Known rows, with every way that one mark hangs from another:
A(T(K Q)): [ -5   7   5  14 -17   1  -3   6  -3   3   5   5   3 -10 -12   1  -1  -8
   9  -5   2   9  -3   1  12   4  -5   0  -2  -4  -2  -6  -2 -14   5  15
 -12  20  11 -16  -4  -9  -3   0   7   2  -1   5  11   2   3  -8 -15  -3
 -10   9   8  -4]
Q(A(T) K Z): [ -4  13  -4  -1 -21  -4   7 -30  16   2 -11  18  -5   5  -9  14  -8   1
  -5  -5   7  12  -8   5   7  -3  13  18  -8  -4 -17  -5  27 -11   7   9
 -13  24   1   9 -10  -6   2  -7  -3   5   1  -1   5 -19  14 -12  -9  -1
  -8  -4 -10   1]
T(K(D Q(A Z))): [ -1  13  -2 -12   1  -4  -8 -15  -6   4  -6  17   2  -3 -10  -5  -9  -6
   2   3  -1   7   1   6  25   6  18   2  -9   6 -17   8 -15   7  -5   6
 -19  12   5 -11  -3  -7 -11  -8  -5 -11  -2   8  18 -15  10   6  -9  15
 -13  14  -5  15]
K(D(Q(A)) T): [ 10   3  21 -10   1   8  -2   3  -6  13  -3   3  -2   2 -18  -6  -5  -9
  -2   4  -1   5  -5  -3   4  21   0   4   3  -9   0  10   4  29  10  -5
 -14  -8   2 -22  12   3  -2  -6  -2  -1  -6  11   6 -16   7  29   2   0
 -14  13   1  11]
A(Q(K Z)): [ -2   9  -9 -12 -24   1  -1  -8  21  13  -2  14  -2   1 -14  15  -9 -11
  -1  -3   2   5   5   2   4   4  -1   5  -8  -1 -14 -12  19 -14  -3   9
 -10  12   2  -5   2   5  -8 -16  -5   3   6  -8   1 -14  10  -9  -1  10
  -5   4   2  -7]
T(Q(K(D Z))): [  5   0  -3  -3 -15   8  -4  -7  -9  28  -5   9   9  -9 -15  -4 -15 -15
   4  -4  -9   1  -4   3   5  30 -12   9   1   7   1  -2  -5   3  17   7
 -22   7   7  -1  -2  -7 -10  -9  -1   7  -1   5  19  -2  -7   9   0 -10
  13  16  -6  -9]
Z(T(Q)): [  4  -2  16  15 -14   9  -3   9 -14  21  -1  16  -4   1 -17  -3   1  -8
   2  -3  -3   7  -3  -3   4   9 -14  10  -4 -15   9 -11  -7  -9  11   6
  -9   5   7 -22   2  -5 -12  -2   2   8 -10  -4   2   2   3   9 -16  -8
  -2   8  13 -17]
Z(Q(K(D T))): [ 12   2   8   0 -15   0  -6 -12  -7  21  -1  13   6   6 -26 -15 -19  -5
   7   6  -4   8   2   7  13  26  -1  10 -14   8  -4  -6   1  14   3   3
 -13   2   7 -17  -2   0  -3  -9  11  -3   3  -7   3  -9   4  18   2   4
   3  14  15  -3]
A(D(Q) K): [  2   7  -9  -5   1   4   3  11  28  16  -1   5  -8   0  -7   9  22   5
  11 -12  11  -1 -15 -14 -23   0   7  -9  -7 -11  -4 -19   3 -16  -5   3
   8  -1  -9 -19  12   4  -8   9   6   6  -7 -15  -9  -2  11   9 -11 -26
  -1  -2   4  10]
Q(Z): [ -4   8  -3  -7 -23   5  -2   1   9  14  -6  17 -10   5 -12   6  -8 -16
  -4  -2   4   2  -1  -5   1   6   9  14 -11  -3  -8  -4  13   0   5   4
  -6   8   1 -10   4   1 -16 -10 -10   8  -1  -8   0 -12  14  -5  -8  -9
  -8   6  -1  -2]
Z(Q(K) T): [  8   1  24  13 -15  -1  -3  -8  -2  21  -4  22  -1   7 -22  -5  -2   4
   8   4   5  16  -5  -3  12  12  -2  14 -21  -5  -6 -22   3 -13   0   9
  -5   7   3 -27  -2  -2  -9  -9  12   1  -3 -11  -7  -1   5   6 -10  -1
   1   3  22 -14]
K(D): [  0   6   0 -10 -11  12 -10   4  -2  22  -6   8   6   0 -19  -5  -7 -23
   1   3   0  -2   1 -11  15  14   5   7  -4  -6  -3  -5   3  22  12   2
 -12   4   7 -13   7  -5 -13 -12   4   6  -4   5   8  -8   2  12  -3   1
   2  14  -5   2]
T(K(D)): [ -4  11  -2  -8 -12   8 -13   2  -7  15  -3   9   9 -11 -15  -8  -7 -19
   6   6   4   7   0  -7  22  13   3   0 -14  -1  -8   0   1   7   4  10
  -8   7  12 -14  -2  -2 -16  -6   2   2  -3   1  15  -6   0   8  -8   6
  -5  18   2   6]
Q(K): [ -5   2  -8  -8 -18   9  -1  -5  11  20 -10  18   1   0 -15   4 -10 -21
   4  -6   2   4  -3 -10  -1  15   0  15 -10  -4  -8 -11  18   0   5   9
 -12   6   6  -2  -5  -2  -5  -9   4   2  -1 -11   0  -8   0   0  -7 -13
   4   9  -1  -3]
D(Q(A(Z(T)))): [  5   0  28   3   0   6   3  -2  11  13  -1  15 -13   4  -8   8  18  -1
   1  -1  11  10 -16 -15   3  -1   1  10  -3 -24  -3 -10   2   0   6   5
  -6  -4  -4 -34   4  13  -8  -1   1   7  -8  -1 -12  -9  16   9 -11  -4
 -11  -6   6  -3]
T(K(D Z) Q): [  3   4   8  -1  -9   5  -9   9 -18  18   0   4  11 -15  -9 -10 -11 -16
   7   3  -4   5  -3   4  12  29 -10  -1   2  11   0   3 -15   0  14  11
 -15  10   8  -9   1  -6 -17  -7  -2   5  -4   9  25  -3  -5   6  -4   1
   3  20  -5  -4]
A(D Q Z(T(K))): [  6   6   0   6   2   4  -8 -11   6   6   8   0  -9   1  -2  12  19   8
  19  -2  12  16  -8  -1  14 -21  -3  -9 -10 -12  -7 -29  -6 -18  -9  13
   9   2   0 -40  -4  12 -13  -2  10  17  -3 -28  -5  -9   5 -10 -22  13
   5  -9  15  -9]
T(K(D Q(A) Z)): [  9   9   6  -7  11   7 -14  -2 -14   5  -7   5   0  -3 -10  -7  -9 -16
   6   4  -4   5   4  -1  18  17   5   1   3   6 -13   8 -17  14   3   5
 -19   5   1 -11   3  -5 -13  -8  -2  -8  -3  14  25 -11  -3   6  -3  13
  -4  16 -13  13]
D(Q(A)): [  4   4  24 -11  -1   8   6  11  21   9  -5  14  -8  -6 -11   8   6 -13
  -1  -2  11  -5  -7 -19  -4   8   4   7  -2 -25  -4  -2  13  -3  12   6
  -9  -1  -7 -19   8   7  -6  -2  -5   4  -8  10  -4 -15  16  11 -10  -9
 -17   6   2   5]
Z(Q(A(D) K) T): [ 13   6  21  13  -3  -6   6 -29   6  10  -4  23  -6   7 -16   3   5  16
  13   1  12  15 -13   4   3  -1   9  15 -24 -14  -8 -23   0 -23   0   8
  -4  10  -8 -23 -14   2  -6   4  13   6  -7 -18  -5 -18  11   5 -23   3
   2  -4  14 -11]
A(Z): [ -1   6  -6  -3  -8  12  -8  -2  10  17   1  11 -11   1 -12   3   3 -21
   5  -5   4   3  -5 -10   6   1   2  13  -5 -13  -2 -15   1   8   6   8
  -5  -1   3 -22   4   9 -13  -4   3  16  -3 -17  -8  -2   8  -4  -5 -11
   4  -2   3  -3]
A(Q): [  4   6   3 -12 -11  11  -6   8  14  10   0   4  -3  -3 -16  10  -3 -21
   1  -1   0  -3  12  -7   6   4  -7   1  -2 -18  -2 -15  11  -3   3   8
  -6   4  -3 -21  11   7  -8 -11   3   7   2  -5  -1  -5  10  -4  -3   9
  -9   7   7  -6]
Q(K(D T)): [  3   3  -6  -6 -13  10  -4 -10 -10  23  -9  10   6   3 -21 -10 -22 -13
   2   0 -10  13   2   5   6  28  -5  13  -7   5  -5   1   8  24   4   2
 -14  -1  15  -2  -1  -2  -2 -13   4   0   1  -4   9  -7  -4  17   3  -1
   5  17   0   4]
K(D Q(Z(T))): [  6   5  -6   0  -6   5 -12  -5 -17  21  -9  17  -1  13 -20  -8  -4  -4
  -1   4  -9   9   2  -1  21   6   8   2  -5   7  -6   4 -19  21  -1  -2
 -23   7  12 -26  12  -8 -11 -17  -4  -6  -5   8  17  -7  -1  10  -2   6
  -3   8   1   0]
D(Q(Z)): [ -6   6  13 -14 -15   4   1  16  19  15  -5  14  -8   0 -11   7   2 -11
  -4  -3  10   0 -10 -17  -6   9   5   5  -5  -6  -7   0  11  -3   5   5
  -6   6  -3 -18  13   4 -12  -8  -9   3  -4   2  -3 -11  14   6  -3 -10
 -16   3   4   1]
D(T(K(Q Z))): [  3   5  15   8  -4   4  -9  25  -7   7 -11   6  -6   6   0  -4   1 -14
  -4   3  -7  12   4  -4   5  13   1  -7   7   6 -12  -4 -11  11  -3   6
 -14   7   5  -8   7  -7  -7   0   0   3   3  -1   6 -11  -4   5  -1  -5
 -11  13  -5   4]

Rows:
[ -3   0   8  -5 -17   2   5   4  11  16  -7  17  -4   3 -14   4 -11  -6
  -3  -3   1   9 -11  -5 -10  19  -1   7  -4   8 -11   2  18   2  -3   4
 -11  -1   3  -9   7   4  -2  -7  -8  -1   2  -1  -1 -16   6  13   3  -9
 -10   7   5   3] | D(Q(K(T) Z))
[ -4  15   6   0 -18  -4   2 -12   9  -6  -5  14  -8  -1  -5   9  -1   2
  -3   1   9  13  -7   6  18  -9  14  12 -10  -6 -16   1  15 -14   1  11
 -10  23  -2  -6  -9  -7  -6  -4  -4   5  -1   1   6 -18  20 -11 -16   9
 -20   1  -4   2] | Q(A(T(K)) Z)
[ 15   4  -9   5  -8  12 -13   3 -11  29 -14  -1  -7  15  -9  -8   6   0
   2   2  -5  11   0  -3   5  12  -9   0  -1  -1  -2 -11  -3   7   5  -5
  -1  -1   1  -9  16  -7 -20 -12  10   6  -8  -4   8   7  -1  13   6 -11
  10   3  -6   0] | A(K(D Z(T)))
[  7  12 -22  -4  -9  -1   0  -4  17   6   1  -2 -18  12  -3  13   3  10
   6  -6  -1  10   1  19 -13 -11  -2 -10  -4   2  -5 -19   9 -12 -15  -6
  11   0  -8 -16  11   8 -10   0   2   9   5 -26  -8 -11  19  -3  -4   6
  -1  -3   4   1] | A(D K(T) Q(Z))
[  3   8 -30   8 -10   0  -7  -4   8   9  -5   8 -13  18 -10   4   8   1
   2  -8  -4   5   0   5   1 -10   7  -5   2   0 -11  -6  -4  -1 -11   1
 -11  14   2 -12  13  -9   2  -4   6  -7   5  -3   3   4   9  -7   2 -14
 -10  -6   0   7] | A(K(Q(Z)) T)
[ 11   4  -4   2  21   6  -1 -19  -2   4   3   8 -21  10 -10  -4  -2  -5
  10  -8  -5   9  -7  12  -6  -1  11  10   5 -12   2  -4 -19  22  -6  -3
 -11  -5  -2 -28  -1   9  -1   8   1   4  -2 -16  -3 -19   7   2 -12  -1
  -2  -2   1  11] | K(Q(A(D Z)) T)
[ 16   8  35   7  -2  -4   0   0   9   2  -4   5 -14   5  -3   3   7  -2
  -1   3   7   8  -6   1  -3   7  11   8  -4  -6  -6 -19  -3   0  12   3
  -5   6 -17 -13   0   3  -8   5   5  19  -1 -10  -3 -27  14   6 -11  -9
  -4   2  -2  -7] | K(Z(Q(A(D(T)))))
[  7  10  19   5  -7 -13   8 -19  18   6  -1  16   1   0  -5   3   8  10
   2  -3   7  10 -11   3   3   4  17  12 -18  -7 -12 -23   2 -14   4   7
  -4  11  -9 -12 -15   2   1   8   9  12   1 -15 -11 -25  15   7 -21  -1
  -6   2   6  -7] | Z(Q(A(D(T)) K))
[ -5   9  -6   7  -1   5 -10   7  -6   0  -2   6   2   3 -14  -2  -4 -13
   9  -1   1   8   5  -4  14   1   1  -2  -2  -1  -9  -1  -7   3  -5   8
 -15  17  12 -21   3 -10  -1  -5   8 -10   2   4  12  -2  -3  -7  -6  -2
 -13   6   4   7] | A(T(K(Q)))
[  7   8 -32   0  -8   5 -12 -18  10  14   4 -15   4  12  -9   6  23   7
   8  -5  -2   9  -2  10  23 -15  -7 -18   6 -10  -6 -20   0   0  -5   3
  -3   6   5 -26  10   3   0 -10  22   9   3 -11  -2   8  12  -1   8   9
   2 -12   2  -3] | A(K(D) Q T Z)
[ 10   1   8  14  -7   4   5  -8  -6  17   0  17 -11   2  -7   1  10   8
   2  -7  -3  11  -9   3   2   1  -9  10  -2 -19   4 -15  -5 -22   6   5
  -6   6  -3 -15  -1  -6 -11   4   8   6 -12  -5  -4   5  15   7 -15  -5
  -5   3  11 -14] | Z(T(Q(A(K))))
[  1   8 -31 -11  -5   4 -11  -2  -2  21  -6  12  -5  11 -12  -6   2  -3
   0  -4 -10   0   0   7   8   6   6  -5  -3  11  -8  -1 -14   9  -9  -4
 -12   4   6 -11  14  -7 -10  -9   1  -7  -3  -1   9   3   7   8   2  -4
  -1   8  -3  10] | A(K(D Q(Z)))
[ -4   4  20  13 -19   4   1  24  -1  10   2  11   7 -12   2  -2   7  -6
  -4  -2  -6   7  -5  -3   8  11  -6  -3   2   3  -4 -10  -7 -12   4  13
 -11  10   8  -8  -7  -7  -8   8   2  10  -1  -4  -2  -7   5   9 -11  -4
 -16  19  10  -7] | D(T(K Q))
[  2   4  18  -9   2   6   4  -2  23   8   0  14 -13  -3  -7   9  14 -10
   0  -4  12   3 -16 -17  -1   0   6   8   1 -24  -4  -6   7  -1   7   8
  -7  -1  -3 -25   6  15  -6   2  -1   8  -8  -1 -10 -13  15   7  -8 -10
 -10  -6   3   5] | D(Q(A(Z)))
[  5  13 -12  -3   2   2   5 -17  21   5  -3  10 -16   2   0  12  13   0
   8 -11   7   2 -11   1 -11  -8  12   7  -7 -21  -6 -19   9 -15   0   0
   3   4 -14  -4  -1   1  -9  11   6  11  -7 -19  -8 -10  17   2 -19  -9
  -3  -3  -4   7] | Q(A(D K))
[  0  11 -11  -8 -15  -1   4 -14  20   9  -7  18 -20   5   0  11   5   2
  -6  -7   3   5  -6   9  -3  -4  13  14  -9  -8 -12  -8  16 -15  -3   0
   1   9 -13   6   0   0 -13   0  -3   5  -3  -9  -7  -8  25  -5  -9  -2
 -14  -3  -3   2] | Q(A(K) Z)
[ 10   8 -27   8   9   5  -8  -4   8   6  -8  -5 -14  15  -8   4  10   4
  15 -12  -2   4  -1   2 -15  -5   6  -5   5  -1  -5 -17 -13  -1  -3  -3
  -6   8  -6 -17  15  -8  -1   1  11   3   3  -7  10   1  -1 -11  -3 -23
   8  -8 -14   7] | A(D K(Q Z) T)
[  7  11   3  -1  -7   7 -16   2  -6   2  -4 -15   8  -1 -13   6  -2 -13
   6   5   2  12  11   2  24   5  -9 -11   3   1 -11  -3   6   3   5  10
 -10  16   8 -16   7  -4  -5 -17   9   3   4  11  21  -8   0  -4   2  20
  -5   6  -5  -1] | A(Q T(K(D Z)))
[  2   7  -1  10 -12   6 -11   2 -19  10  -2  -4  10  -9 -13  -6  -4 -10
   6   1  -1   8  -1   7  20  18  -7  -3   3   7  -1   1  -8   4  14  10
 -18  18  11  -9  -1 -13  -8  -7   8   7  -1  13  28  -3  -3  -1  -5  -1
  -1  12  -7  -5] | A(T(K(D Z) Q))
[ -1  14   2   4  -2   5   4 -16  14  -4  -1   7  -7   3  -8  13   7  -5
   4  -5  12   5  -5  -7  -2 -14  15  10  -6 -23  -4 -14  13  -5  13   6
  -5  14  -5 -14  -5  -4   0   6   9  14  -6  -6   2 -21  13  -8 -23  -9
  -7  -6  -8   3] | Q(A(D T))
[  1  13  -6   6   4   3   3 -27  17  -4   2   4 -10   3  -5  13  15   1
   8  -8  13  10 -17  -1   6 -22  16   8  -6 -26  -5 -19   6   1   9   8
  -2   9  -5 -24  -9   4  -2   7  10  18  -3 -17  -4 -19  14 -12 -24  -8
  -2 -14  -7  -1] | Q(A(D T Z))
[  5   5   4  -4   4   9 -12  14  -7   7  -8   9 -10  -3  -9  -7 -11 -23
   8   0  -3   8   6  -6   2  16   1   2  -2   6  -9   2 -13   8  -5   7
 -16   7   3 -14   7  -3 -11  -6  -3  -6   0   2  16  -6  -8  -7  -1  -1
  -2  14  -4   6] | T(K(Q Z))
[  5   6 -26   6  -8   6  -9  -8  19   6   3 -12  -9  12  -6  14  21   7
   8 -10   1   9  -2   9   6 -19  -7 -10   5 -15  -6 -24   8 -10  -7   6
   3   7   0 -26  11   7   0  -6  19   7   6 -17 -13   9  14 -13   5   2
  -2 -20   7  -6] | A(K Q T Z)
[  1   6  26   2  -6   7  -9  13 -11  20  -5   9   6  -2 -15  -6   6  -1
   7   7   8  15  -8 -17  20   8  -5  -3 -11  -6  -9  -1  -6  -1   1   8
  -5   3  12 -29   4  -4 -13  -9   2  -1 -12   7   9  -5  -2  20  -9   4
 -12  11  10   0] | Z(T(K(D(Q))))
[ -2  11 -14   7  -1  -2   7 -45  21   3  -2  11  -6   4  -6  15  12   5
  12 -12  14  16 -18   5   3 -15  15  14  -8 -14 -11 -21  13 -12   5  11
  -8  13  -1  -9 -18   6   4   4  11  17  -1 -19   0 -18   9 -12 -23  -9
   5 -16  -9   1] | Q(A(D T Z) K)
[ 12   7 -26   3   0   8 -17   1 -10  18 -10  -8   0  15 -14  -5   7  -5
   4  -4  -9   3   4   6   8   9  -2  -8  10   4  -4  -3 -16  17   2  -5
 -16   9   4 -14  19 -12   0 -12  13  -8   1  10  18   7  -4   3  12 -14
   7   1 -14  10] | A(K(D Q Z) T)
